Each row was made from one walk, in order. Every step used is in the known rows, and no mark comes twice. Write each row's walk.
Known rows:
lali/pufek/sulopav: [ 2.12  3.14 -3.44 -2.41  3.85  2.21  1.02  2.01  2.99  1.45 -1.00  0.49
  3.13 -1.01  2.14 -2.10  3.67 -2.23 -2.01 -2.89]
verap/lali: [-0.94  2.95 -2.43 -3.42  3.13  2.85  1.01  0.36  4.40  2.51  1.08 -0.83
  2.20  1.79 -2.32  0.19 -2.83  1.13 -2.24 -1.39]
legi/verap/lali/fedi: [-3.16  0.08 -1.37 -4.27  3.69  3.04  2.46  0.39  7.55 -0.44  1.80 -0.90
 -0.83  2.82 -2.51  2.53 -1.88  3.70 -2.98  0.18]
naro/pufek: [-0.19  0.85 -3.13 -1.52  2.53  3.59 -0.86  2.30 -2.08  2.03  0.28 -2.33
  3.41 -0.16 -0.71  0.54 -1.45  0.07 -2.77 -1.30]
legi/verap/sulopav/pufek/naro: [-1.22  5.79 -1.04 -2.89  0.79  2.66  1.61  0.58  3.59 -0.65 -0.79 -2.84
  1.86 -0.10 -2.90  1.92  0.89  3.01 -2.12 -0.97]
verap/sulopav/pufek/naro: [ 0.02  6.41 -1.84 -3.21  2.47  3.88  0.63  0.76  1.89  1.66 -1.62 -2.72
  2.86 -0.66 -0.69  0.14  0.82  1.07 -1.20 -1.85]
lali/pufek: [ 1.66  0.68 -3.93 -1.67  6.73  2.40  0.69  0.44  1.55  2.35 -0.47 -0.35
  3.84  0.74  0.93  0.26  0.80 -2.14 -1.67 -3.71]
fedi/sulopav: [ 0.25  0.46 -0.77 -3.11  1.41  0.08  3.96  1.38  0.67  2.97  0.75 -1.65
  1.29  0.77  0.66 -1.16  0.28 -0.92 -3.41 -2.62]
legi/verap/lali/fedi/sulopav/pufek/naro: [-2.26  3.19 -0.68 -3.95  0.08  4.20  4.55 -0.02  5.37 -1.44  0.82 -2.51
 -0.88  1.49 -4.14  3.23 -0.61  2.86 -2.76 -0.17]
legi/verap: [-1.31 -0.27 -2.01 -2.84  3.23  0.71  2.17  0.87  3.30  0.46  1.91 -1.17
  1.98  1.24 -1.44  1.17  0.02  1.91 -3.23 -0.84]
lali/fedi/sulopav/verap/legi/pufek/naro: [-1.20 -1.18 -1.45 -2.07  1.90  6.77  4.77  0.88  1.31  0.04  0.68 -4.00
 -0.73  0.07 -0.18  1.22  2.27  0.34 -2.94 -0.37]
verap/legi/pufek/sulopav: [ 0.91  2.69 -1.93 -2.96  5.51  4.51  1.99  0.55  1.55 -0.45  1.01 -1.98
  2.72 -4.05  0.88 -1.70  5.21 -2.45 -3.14  0.37]
verap/sulopav: [-0.91  3.21 -0.95 -3.95  3.54  1.57  0.47  1.53  3.99  3.30 -0.83 -1.60
  2.33  1.12  1.00 -0.92 -0.42  0.81 -2.50 -1.51]
lali/verap: [-0.30  1.03 -2.29 -1.67  4.07  3.70  1.56  0.86  0.21  1.71  1.00 -0.81
  2.54  2.06  1.39 -0.91 -0.23  2.10 -2.02 -5.12]
legi/verap/lali/pufek: [-1.08  2.63 -2.40 -2.16  3.76  2.50  1.71 -0.08  5.66 -0.05  0.66 -0.96
  2.04  2.21 -4.26  3.05 -1.85  0.11 -2.37 -2.04]
fedi/sulopav/pufek/naro: [ 1.30  3.94 -1.69 -2.34  0.19  2.55  4.23  0.23 -0.95  1.20 -0.16 -2.72
  2.11 -0.91 -0.23 -0.20  1.44 -0.93 -2.12 -2.75]
naro/pufek/sulopav: [ 0.29  3.13 -2.44 -2.26 -0.06  3.14 -0.60  3.99 -0.93  1.45 -0.39 -1.56
  2.51 -1.73  0.54 -1.82  1.25 -0.18 -3.33 -0.60]
lali/verap/sulopav/pufek: [ 0.13  4.93 -0.45 -2.30  2.26  3.87  1.01  0.62 -0.20  1.05 -1.37 -1.92
  2.51  1.93  1.22 -0.38  0.66  0.65 -0.93 -5.53]
naro/pufek/sulopav/verap/legi: [ 0.22  1.78 -2.53 -0.20 -3.40  4.54  0.42  4.05 -3.56  0.57 -0.91 -2.37
  2.76 -1.09 -1.02 -0.73  3.19 -2.38 -2.48 -1.00]

Which walk is each row?
[-0.75  4.05 -0.17 -3.51  1.78  0.81  1.57  0.61  2.95 -0.17 -0.41 -2.28
  1.75  1.20 -1.75  1.59  0.80  0.78 -2.26 -1.62]  legi/verap/sulopav/pufek
[-2.53  2.07 -1.56 -3.21  2.10  1.80  1.97  0.20  5.72  0.14  1.98 -1.39
  1.54  2.19 -4.13  1.99 -2.37  2.16 -3.06 -0.42]  legi/verap/lali
[-0.76  3.46 -4.51 -0.24 -0.58  6.29  1.46  1.02  2.43  2.02 -0.42 -2.15
  2.63  3.04 -4.62  2.14 -2.61  0.41 -0.92 -3.03]  sulopav/verap/lali/pufek/naro
[ 0.17 -1.55 -2.81 -0.64  0.84  3.41  2.38  1.30 -1.20  1.89  0.62 -1.71
  2.52  1.16 -1.14  0.62  2.55 -2.24 -1.40 -2.76]  sulopav/verap/legi
[-1.80  0.96 -0.44 -4.60  1.96  3.21  3.72  0.72  5.64  1.93  0.48 -1.15
 -1.12  2.89 -0.37  0.26 -1.62  0.73 -2.94 -0.79]  verap/lali/fedi/sulopav
[-1.07  1.74 -2.17 -3.68  1.74  5.79  2.21  1.71  5.01 -0.37  1.28 -2.76
 -1.13  1.59 -0.48 -1.12  0.11  1.64 -3.29  0.96]  legi/pufek/sulopav/verap/lali/fedi
[-0.48  3.43 -2.24 -0.48 -2.87  4.48  4.01  1.00  1.37  2.52 -1.02 -2.71
  1.46  2.95 -4.16  1.34 -2.13 -1.04 -2.09 -3.59]  fedi/sulopav/verap/lali/pufek/naro
[ 0.14 -0.90 -1.13 -1.52 -2.73  0.77  4.46  1.71 -1.01  2.98  0.61 -2.44
  0.86  3.08 -0.24 -0.30 -0.35 -1.29 -2.97 -3.38]  fedi/sulopav/verap
[ 0.77  4.98 -1.01 -3.82  3.37  1.93  0.65  0.70  1.95  1.82 -1.55 -2.12
  2.27  0.80  0.65 -0.17  1.28 -0.64 -1.30 -2.52]  verap/sulopav/pufek
[-0.73 -3.58 -0.63 -2.63  0.38  3.26  5.14  1.69  0.69  1.55 -0.02 -1.63
 -1.03  1.95  1.36  0.44  2.85 -1.84 -2.48 -2.19]  lali/fedi/sulopav/verap/legi
[-0.53 -3.11 -0.85 -2.47  2.52  4.98  4.88  0.56  0.96  0.28  0.81 -3.17
 -1.52  1.20  1.09  0.86  2.71 -1.64 -3.00 -1.12]  lali/fedi/sulopav/verap/legi/pufek
[-1.20  0.94 -2.83 -1.62 -0.99  3.50  1.86  1.36  2.65  2.60  1.13 -1.64
  1.25  4.28 -3.35  0.73 -2.98  0.50 -1.70 -2.08]  sulopav/verap/lali
[-1.06  3.91 -1.22 -4.11  1.49  5.42  3.89  0.01  3.98  0.83  0.11 -2.08
 -0.80  1.09 -2.03  1.07 -0.98  1.50 -2.03 -1.10]  verap/lali/fedi/sulopav/pufek/naro
[-1.22  1.43 -2.11 -3.62 -2.36  4.22  2.71  3.17  5.08  1.05  0.05 -0.52
 -0.97  2.68 -0.26 -1.24  0.63  1.06 -2.44 -0.39]  pufek/sulopav/verap/lali/fedi
[-0.98  1.79 -0.69 -1.98 -3.89  1.81  4.44  1.35  0.93  2.96  0.31 -2.57
  0.22  4.31 -2.92  0.13 -2.64 -1.14 -2.87 -2.58]  fedi/sulopav/verap/lali
[-3.02  0.32  0.42 -4.34  1.33  1.88  4.57  0.60  6.75 -0.02  1.25 -1.61
 -1.62  2.79 -2.52  2.28 -1.70  2.35 -3.79 -0.21]  legi/verap/lali/fedi/sulopav
[-0.79 -3.55 -1.08 -3.02  0.27  2.43  4.67  1.95  2.07  2.21  0.57 -1.77
 -1.74  3.67  1.74 -0.12  0.28  0.40 -2.86 -2.35]  lali/fedi/sulopav/verap
